Every row comes from one small tree of marks. The marks that hang from a mark follow it in brackets, in the order of their numbers. Every link used is in the known rows. Which tree was each row made from?
Known rows
k558[k676[k144[k979 k987[k91]]]]: [-0.08  0.48 -0.07 -0.05 -0.07  0.16 -0.16 -0.22  0.29 -0.01  0.05  0.38
 -0.19 -0.08 -0.05 -0.30 -0.12  0.25 -0.29 -0.07]
k558[k676]: [-0.08  0.05 -0.17 -0.03 -0.14  0.22  0.08  0.03 -0.01 -0.11  0.13 -0.03
 -0.05 -0.06  0.23 -0.04 -0.06  0.25  0.11  0.26]
k144[k987]: [ 0.00  0.24 -0.14 -0.07 -0.07 -0.03  0.24 -0.09  0.00  0.00 -0.22  0.02
 -0.17  0.09 -0.02 -0.32  0.07  0.13 -0.03 -0.01]
k979[k987[k91 k622[k548]]]: [-0.07  0.02 -0.02 -0.04  0.23  0.05 -0.04 -0.43 -0.01 -0.33  0.38  0.07
 -0.27  0.01  0.19 -0.46  0.18 -0.35 -0.01 -0.18]
k144[k979 k987[k91 k622]]: [-0.18  0.51 -0.15 -0.10 -0.23 -0.07  0.26 -0.31  0.24 -0.11 -0.22  0.49
 -0.23  0.33  0.20 -0.64  0.10 -0.01  0.05 -0.21]
k987[k91 k622[k548]]: [-0.06  0.01 -0.22  0.01  0.11  0.03  0.07 -0.34 -0.03 -0.24  0.18  0.16
 -0.16 -0.13  0.26 -0.29  0.07 -0.20  0.16 -0.13]
k979[k987[k622[k91 k548]]]: [ 0.16  0.24 -0.09  0.08  0.23 -0.02  0.11 -0.32  0.00 -0.44  0.45 -0.07
 -0.20 -0.23  0.46 -0.52  0.34 -0.14  0.22 -0.21]
k987[k91]: [-0.14 -0.16 -0.10 -0.09  0.12  0.08  0.09 -0.07  0.05 -0.03  0.09  0.13
 -0.07  0.05  0.05 -0.13 -0.06 -0.13 -0.02  0.10]
k377[k622[k91 k548]]: [ 0.07  0.06 -0.26  0.00  0.02 -0.14 -0.03 -0.13 -0.10 -0.34  0.12  0.09
  0.01 -0.42  0.32 -0.26  0.29 -0.09  0.20 -0.27]
k676[k144[k979 k987[k622[k548]]]]: [ 0.10  0.69 -0.22 -0.07 -0.21 -0.15  0.13 -0.47  0.12  0.03 -0.17  0.21
 -0.15 -0.24  0.11 -0.58  0.02  0.19 -0.02 -0.40]
k558[k676[k144[k979] k987[k91]]]: [-0.14  0.23  0.04 -0.06 -0.13  0.32 -0.20 -0.22  0.26 -0.04  0.33  0.29
 -0.09 -0.01 -0.06 -0.16  0.01  0.23 -0.38  0.15]
k987[k558 k622[k548]]: [-0.02 -0.12 -0.24 -0.04 -0.03  0.02  0.02 -0.48  0.04 -0.23  0.16  0.07
 -0.02 -0.28  0.49 -0.31  0.05 -0.16  0.41 -0.18]
k987[k91 k558]: [-0.18 -0.40 -0.09 -0.12  0.17  0.11 -0.11 -0.29  0.16 -0.12  0.17  0.18
 -0.03 -0.04  0.23 -0.14 -0.08 -0.30  0.13  0.04]
k979[k987[k558[k676] k622[k377]]]: [-0.06  0.13  0.01 -0.07 -0.09  0.31 -0.27 -0.41  0.11 -0.27  0.48  0.23
 -0.09 -0.23  0.74 -0.32  0.41 -0.15  0.56 -0.07]
k979[k987[k91 k622[k377 k548]]]: [ 0.01  0.16 -0.03  0.04  0.20  0.05 -0.20 -0.45 -0.09 -0.38  0.40  0.19
 -0.27 -0.25  0.34 -0.52  0.33 -0.42  0.21 -0.25]
k377[k622[k91]]: [-0.02  0.06 -0.20 -0.17 -0.03 -0.10  0.06 -0.02  0.02 -0.06  0.05  0.19
  0.15 -0.16  0.40 -0.17  0.36 -0.07  0.25 -0.20]
k558[k676[k987]]: [-0.09  0.03 -0.06 -0.01 -0.19  0.34  0.06 -0.06  0.00 -0.18  0.25 -0.02
 -0.14  0.10  0.07 -0.09  0.24  0.29 -0.09  0.34]
k558[k676[k144 k987[k622[k91]]]]: [ 0.12  0.35 -0.04 -0.04  0.08  0.32 -0.04 -0.22  0.23 -0.02  0.49  0.12
  0.04 -0.31  0.47 -0.04  0.45  0.37  0.16  0.03]
k377[k622]: [-0.13 -0.03 -0.18 -0.30 -0.23 -0.09  0.08 -0.05 -0.09  0.09 -0.17  0.12
  0.13  0.00  0.18 -0.09  0.19 -0.08  0.14 -0.17]
k144[k987[k91 k558 k622]]: [-0.14 -0.02 -0.09 -0.15  0.10  0.04 -0.02 -0.50  0.28 -0.12 -0.03  0.39
 -0.15  0.13  0.37 -0.34  0.19 -0.21  0.24 -0.24]
k676[k144 k987[k91 k622]]: [-0.09  0.07  0.01 -0.25  0.14  0.14 -0.03 -0.38  0.15  0.23  0.21  0.23
  0.02  0.01  0.13 -0.08  0.27 -0.02 -0.12 -0.09]
k558[k676[k144 k987[k91]]]: [-0.07  0.00  0.04 -0.10  0.14  0.39 -0.27 -0.17  0.15  0.04  0.42  0.14
 -0.07 -0.11 -0.05  0.10  0.13  0.17 -0.32  0.21]
k987[k558]: [-0.10 -0.26 -0.15 -0.13 -0.04  0.06  0.06 -0.24  0.09 -0.05  0.10  0.05
  0.05 -0.07  0.26 -0.14 -0.07 -0.12  0.25  0.04]

Write each row's tree
[-0.03  0.48 -0.05 -0.07 -0.09 -0.09  0.31 -0.24  0.17 -0.26  0.28  0.20
 -0.10  0.12  0.49 -0.72  0.28 -0.06  0.25 -0.18]
k144[k979[k987[k622[k91]]]]
[-0.04 -0.05  0.00 -0.31 -0.01  0.15 -0.09 -0.53  0.19  0.23  0.22  0.16
  0.15 -0.14  0.32 -0.07  0.27  0.00  0.16 -0.16]
k676[k144 k987[k558 k622]]
[ 0.11 -0.02 -0.23  0.08  0.17 -0.01  0.02 -0.44  0.14 -0.42  0.33  0.12
 -0.02 -0.45  0.69 -0.35  0.17 -0.13  0.54 -0.22]
k987[k558 k622[k91 k548]]
[ 0.12  0.38 -0.02  0.00  0.14  0.02  0.07 -0.26  0.00 -0.22  0.42  0.15
 -0.07 -0.25  0.67 -0.51  0.56 -0.19  0.48 -0.17]
k979[k987[k622[k91 k377]]]
[-0.13 -0.22  0.01 -0.08  0.28  0.09 -0.22 -0.63  0.11 -0.43  0.46  0.13
 -0.20 -0.05  0.35 -0.45  0.14 -0.50  0.14 -0.26]
k979[k987[k91 k558 k622[k548]]]
[ 0.10  0.25 -0.17  0.22 -0.01  0.26  0.01 -0.26  0.05 -0.54  0.51  0.04
 -0.21 -0.26  0.50 -0.32  0.45  0.30  0.23  0.09]
k558[k676[k987[k622[k91 k548]]]]
[-0.01  0.12 -0.18  0.02 -0.13  0.06  0.19 -0.36 -0.08 -0.25  0.11 -0.02
 -0.13 -0.01  0.14 -0.37  0.31  0.05  0.11 -0.03]
k676[k987[k622[k548]]]
[ 0.08  0.28 -0.09  0.05  0.02  0.01 -0.06 -0.40 -0.19 -0.29  0.31  0.02
 -0.19 -0.31  0.41 -0.54  0.36 -0.25  0.31 -0.22]
k979[k987[k622[k377 k548]]]
[ 0.01  0.34 -0.09 -0.17 -0.15 -0.06 -0.04 -0.44  0.27  0.13 -0.14  0.24
 -0.01 -0.15  0.05 -0.43 -0.14  0.07 -0.03 -0.24]
k676[k144[k979 k987[k558]]]
[ 0.07  0.00 -0.05  0.04  0.28  0.03 -0.09 -0.53  0.13 -0.54  0.56  0.01
 -0.15 -0.32  0.61 -0.52  0.32 -0.29  0.35 -0.29]
k979[k987[k558 k622[k91 k548]]]
[-0.17 -0.09 -0.01  0.01  0.00  0.39 -0.08 -0.10  0.09 -0.25  0.33  0.13
 -0.18  0.16  0.05 -0.05  0.19  0.11 -0.18  0.33]
k558[k676[k987[k91]]]
[-0.19  0.07  0.04 -0.09 -0.24  0.22 -0.11 -0.30  0.23 -0.35  0.38  0.13
 -0.17  0.12  0.30 -0.46 -0.05 -0.01  0.09  0.08]
k144[k979[k987[k558[k676]]]]
[-0.19  0.03 -0.02 -0.07 -0.06  0.37 -0.01 -0.22  0.16 -0.20  0.30  0.26
 -0.15  0.21  0.32 -0.11  0.37  0.11  0.06  0.18]
k558[k676[k987[k91 k622]]]
[ 0.02  0.11  0.01 -0.11 -0.02  0.34 -0.12 -0.11  0.07  0.11  0.32 -0.03
 -0.01 -0.18  0.02  0.07  0.16  0.36 -0.19  0.20]
k558[k676[k144 k987]]
[ 0.05  0.02 -0.27  0.06 -0.07  0.02 -0.15 -0.50 -0.04 -0.30  0.18  0.22
 -0.01 -0.55  0.66 -0.35  0.20 -0.25  0.62 -0.23]
k987[k558 k622[k377 k548]]
[ 0.22  0.22 -0.26  0.29  0.14 -0.05 -0.04 -0.14 -0.13 -0.44  0.29  0.05
 -0.11 -0.72  0.36 -0.36  0.19 -0.07  0.32 -0.04]
k622[k91 k377 k548]
[-0.22 -0.27 -0.02 -0.15  0.07  0.19 -0.07 -0.51  0.22 -0.11  0.23  0.32
 -0.06  0.19  0.36 -0.27  0.32 -0.24  0.16 -0.05]
k676[k987[k91 k558 k622]]
[ 0.11  0.82 -0.25  0.13 -0.26 -0.12  0.22 -0.25  0.17 -0.25 -0.09  0.49
 -0.16 -0.21  0.60 -0.78  0.43  0.12  0.47 -0.28]
k144[k979 k987[k622[k91 k377]]]
[-0.18  0.00 -0.04 -0.13 -0.01  0.24 -0.36 -0.34  0.39 -0.06  0.34  0.36
  0.00 -0.25  0.23 -0.13 -0.27  0.03 -0.02  0.03]
k987[k91 k558[k676[k144[k979]]]]
[-0.08  0.48 -0.21  0.05 -0.17 -0.09  0.14 -0.45  0.13 -0.38 -0.14  0.37
 -0.34  0.10  0.13 -0.74  0.02 -0.06 -0.01 -0.27]
k144[k979 k987[k91 k622[k548]]]
[-0.26 -0.09  0.09 -0.15  0.01  0.08 -0.11 -0.42  0.24 -0.30  0.32  0.26
 -0.16  0.22  0.15 -0.59 -0.08 -0.40 -0.05 -0.09]
k144[k979[k987[k91 k558]]]
[ 0.15  0.11 -0.27  0.20  0.12  0.00 -0.16 -0.49  0.05 -0.47  0.38  0.24
 -0.01 -0.75  0.81 -0.42  0.35 -0.23  0.73 -0.25]
k987[k558 k622[k91 k377 k548]]
